Each row comes from the steps of one path. Every step used is in the known rows, and no mark comes twice. Write the path behind each row, first mark first.
Known rows
N > U > F: [-22.9, -27.8, 20.6, -2.7, 3.6, -31.5, 41.1, -35.3, -9.5, 22.8, 31.3, -27.2, 22.3, -25.8, -6.8, 23.0, 14.0]
F > P > C > T: [-13.6, 3.7, 21.2, 17.2, 24.4, -84.5, -17.0, 3.6, 38.8, -13.3, 21.2, -42.7, 31.7, -34.3, -23.0, 11.5, -45.2]
P > C > T: [-3.0, 5.1, 43.7, 4.2, 18.7, -90.0, 13.8, -3.9, 29.2, 7.3, 26.5, -35.7, 22.5, -25.5, -15.8, 9.9, -37.1]
U > F > P > C > T > N: [-40.0, -0.2, 1.4, 1.0, 10.1, -36.4, -20.0, -1.3, 5.6, -21.5, 22.5, -29.1, 24.2, 16.0, 9.7, -5.0, -55.8]
D > T > F > P > N > U > C: [-63.9, 10.6, 23.7, -33.1, -3.1, -33.2, -8.9, -28.8, -36.7, -21.8, 69.4, -33.6, 25.2, -19.9, -12.4, 23.2, -20.6]
P > N: [-42.5, -20.4, 41.1, 33.5, 19.9, -31.1, -1.9, -22.8, 41.7, 21.2, 6.6, -37.6, 2.3, -46.9, -13.8, 22.0, -11.9]
P > C: [-22.4, -3.3, 24.9, 28.8, 22.8, -62.5, 7.9, -2.0, 39.9, 9.2, 11.7, -42.3, 11.8, -37.6, -19.1, -0.6, -26.5]
T > N > U: [-51.3, -19.0, 32.8, 29.5, 24.7, -20.0, 30.9, -41.6, 17.4, -4.6, 30.2, -32.3, 0.2, -34.9, 25.6, 28.0, -7.3]
T > F > P > N: [-62.3, -5.0, 10.0, 38.6, 31.6, -12.6, -43.1, -21.9, 33.5, -11.9, 18.2, -23.9, -0.3, -42.6, -17.6, 11.4, -14.9]
N > U: [-24.3, -21.6, 37.0, 21.7, 20.6, -49.7, 38.3, -36.5, 21.0, 13.9, 30.2, -36.5, 15.5, -55.6, -7.7, 34.3, 7.9]
F > T: [-5.7, -10.5, 62.2, 8.8, 8.9, -53.2, 4.0, -21.4, 38.2, -15.7, 29.0, -31.0, 21.3, -52.3, -23.4, 33.0, -25.3]
F > T > N > U: [-31.0, -2.8, 50.7, 3.3, 18.2, -31.2, 21.8, -37.4, 15.3, -36.5, 50.9, -26.1, 9.3, -32.9, 23.8, 28.7, -28.1]
U > N: [-44.2, -23.0, 58.1, 33.3, 16.1, -24.7, 21.4, -15.3, 40.8, 2.4, 21.0, -31.3, 13.9, -35.0, -11.4, 29.5, -8.5]
P > N > U > C > T > F: [-39.7, 10.3, 54.0, -31.6, 12.2, -65.3, 25.2, -17.4, -36.3, 0.8, 77.1, -22.4, 22.3, -16.0, -10.3, 15.5, -18.2]
C > T > F: [-15.6, -0.7, 52.9, 2.5, 18.3, -55.6, 7.6, -33.8, 11.7, 1.2, 38.8, -10.7, 10.1, -29.5, -13.6, 30.7, -10.8]
U > F > P: [-36.3, -34.8, 6.2, 23.9, 3.3, -18.0, -14.8, -17.1, 19.8, 5.5, 3.3, -35.0, 28.7, -33.7, -28.9, 22.7, -7.1]
D > T > F > P: [-39.6, -0.2, 22.8, 0.0, 2.4, -23.3, -26.7, -45.4, 11.8, -21.2, 31.6, -21.0, 12.8, -33.2, -15.7, 37.4, -13.2]
C > P > N > U > F > T: [-25.8, -20.8, 15.1, -18.7, 1.7, -44.5, 19.1, -25.9, -17.9, 2.2, 49.8, -11.5, 36.3, -3.0, 9.7, 21.1, -12.0]
T > F > P: [-45.9, -11.2, 12.8, 40.4, 26.5, -22.3, -28.5, -24.5, 31.7, -17.1, 18.5, -23.6, 9.4, -50.1, -25.0, 21.3, -8.5]

Which path is each row?
[-27.1, 13.1, 31.9, -0.9, 27.7, -68.1, 32.2, -19.7, 6.3, -13.8, 48.9, -31.1, 10.4, -6.2, 31.4, 6.2, -39.4] : P > C > T > N > U
[-41.7, -18.4, 13.4, -6.2, 7.9, -24.1, 9.7, -34.8, -13.3, -17.4, 40.8, -23.0, 28.0, -2.3, 21.9, 29.5, -20.5] : C > T > N > U > F > P
[-27.0, 7.1, 15.4, -26.1, 10.2, -49.6, 35.2, -18.7, -23.2, -3.9, 50.0, -21.9, 17.3, 23.6, 32.2, -4.7, -34.2] : P > C > T > N > U > F
[-50.9, 7.7, -14.1, -27.3, -5.3, -17.7, 1.0, -30.1, -23.0, -26.8, 42.3, -32.8, 20.3, 19.7, 29.5, 3.0, -36.5] : D > T > N > U > F > P > C
[-61.4, -17.0, 22.9, 14.3, 15.2, -45.8, 0.0, -2.6, 2.6, -5.1, 39.9, -56.4, 34.5, -49.6, -26.6, 18.8, -20.2] : F > P > N > U > C
[-70.5, 0.1, 13.9, 6.2, 20.5, -32.4, -10.9, -8.8, -15.6, -18.0, 57.0, -35.4, 21.3, -37.1, -21.8, 6.5, -15.7] : T > F > P > N > U > C
[-43.0, -43.2, 36.0, 28.1, 1.7, -66.4, 21.1, -0.1, 2.5, 18.0, 22.9, -42.0, 47.1, -35.2, -29.7, 29.9, -17.9] : U > C > P
[-33.9, 2.4, 35.0, -17.0, 13.1, -70.2, 9.5, -12.8, -27.4, -24.9, 72.7, -29.4, 42.7, -32.7, -26.1, 26.7, -19.3] : N > U > C > T > F > P
[-52.8, 3.8, 38.9, -5.5, 12.3, -51.7, -30.3, 0.0, -7.0, -17.2, 49.0, -30.3, 29.2, -24.3, -33.1, 14.9, -38.9] : U > C > T > F > P > N
[-30.2, -5.5, -21.2, 4.5, 15.1, -46.6, 5.8, -4.8, -0.1, -4.8, 30.1, -38.9, 31.2, -17.5, -12.4, -7.2, -15.6] : N > U > F > P > C
[-68.3, -35.5, 24.7, 22.5, 10.6, -44.6, 39.6, -16.2, -20.4, -2.8, 44.8, -36.8, 35.4, -15.9, 17.8, 26.7, -20.7] : T > N > U > C > P
[-11.3, 22.8, 33.6, -3.8, 25.0, -76.3, 2.8, -9.9, 10.8, -5.7, 43.1, -15.7, 8.9, -12.5, -10.6, -1.4, -33.0] : P > C > T > F
[-23.1, 4.1, 56.9, -30.2, 8.8, -75.1, 40.3, -20.2, -37.4, -4.6, 78.1, -22.4, 31.9, -23.8, -18.5, 25.2, -11.5] : N > U > C > T > F
[-31.1, -10.5, 51.5, 5.0, 20.1, -47.5, 37.2, -42.9, 7.0, -6.7, 44.9, -25.5, 10.6, -22.8, 29.5, 38.9, -17.8] : C > T > N > U
[-50.2, -15.3, 44.8, 1.3, 10.0, -51.5, 30.3, -9.4, -6.7, 14.9, 45.4, -49.8, 24.2, -41.4, -18.9, 17.0, -12.8] : P > N > U > C
[-34.2, -22.3, 48.5, 2.6, 5.8, -61.8, 45.0, -12.2, -9.0, 10.2, 46.6, -49.8, 34.6, -49.1, -26.2, 26.3, -5.9] : N > U > C
[-35.7, 23.3, 3.5, -6.3, 9.6, -44.2, -31.7, -22.0, 11.3, -28.3, 35.8, -26.1, 12.0, -16.4, -13.5, 5.2, -34.9] : D > T > F > P > C
[-36.6, -2.8, 42.4, -3.6, 7.5, -62.4, -15.6, -3.0, -8.9, -22.3, 50.0, -30.3, 39.6, -31.2, -40.1, 24.5, -32.1] : U > C > T > F > P
[-47.3, -31.6, 14.3, 32.5, 26.2, -51.1, 24.7, -31.4, 13.8, 24.2, 27.5, -27.7, 21.5, -35.2, 11.5, 30.2, 2.2] : C > P > N > U
[-33.7, -29.6, -1.5, 11.1, 8.7, -26.5, 10.9, -28.4, 0.2, 2.6, 25.7, -34.0, 32.0, -34.7, -14.9, 25.2, 6.0] : N > U > F > P
[-45.9, -37.9, -2.5, 8.0, 8.6, -33.2, 28.3, -30.3, -15.5, 33.4, 28.4, -18.3, 27.3, -5.7, 11.3, 20.0, 7.8] : C > P > N > U > F
[-38.7, 11.2, 10.4, 12.4, 32.9, -63.1, 1.7, -13.0, 16.7, -33.8, 43.9, -38.2, 20.5, -15.1, 23.5, 7.4, -47.8] : F > P > C > T > N > U
[-59.5, -36.5, 32.8, 25.3, 5.7, -55.8, 6.0, 3.0, 4.1, 23.6, 21.3, -41.5, 36.8, -27.7, -21.9, 21.5, -24.9] : U > C > P > N
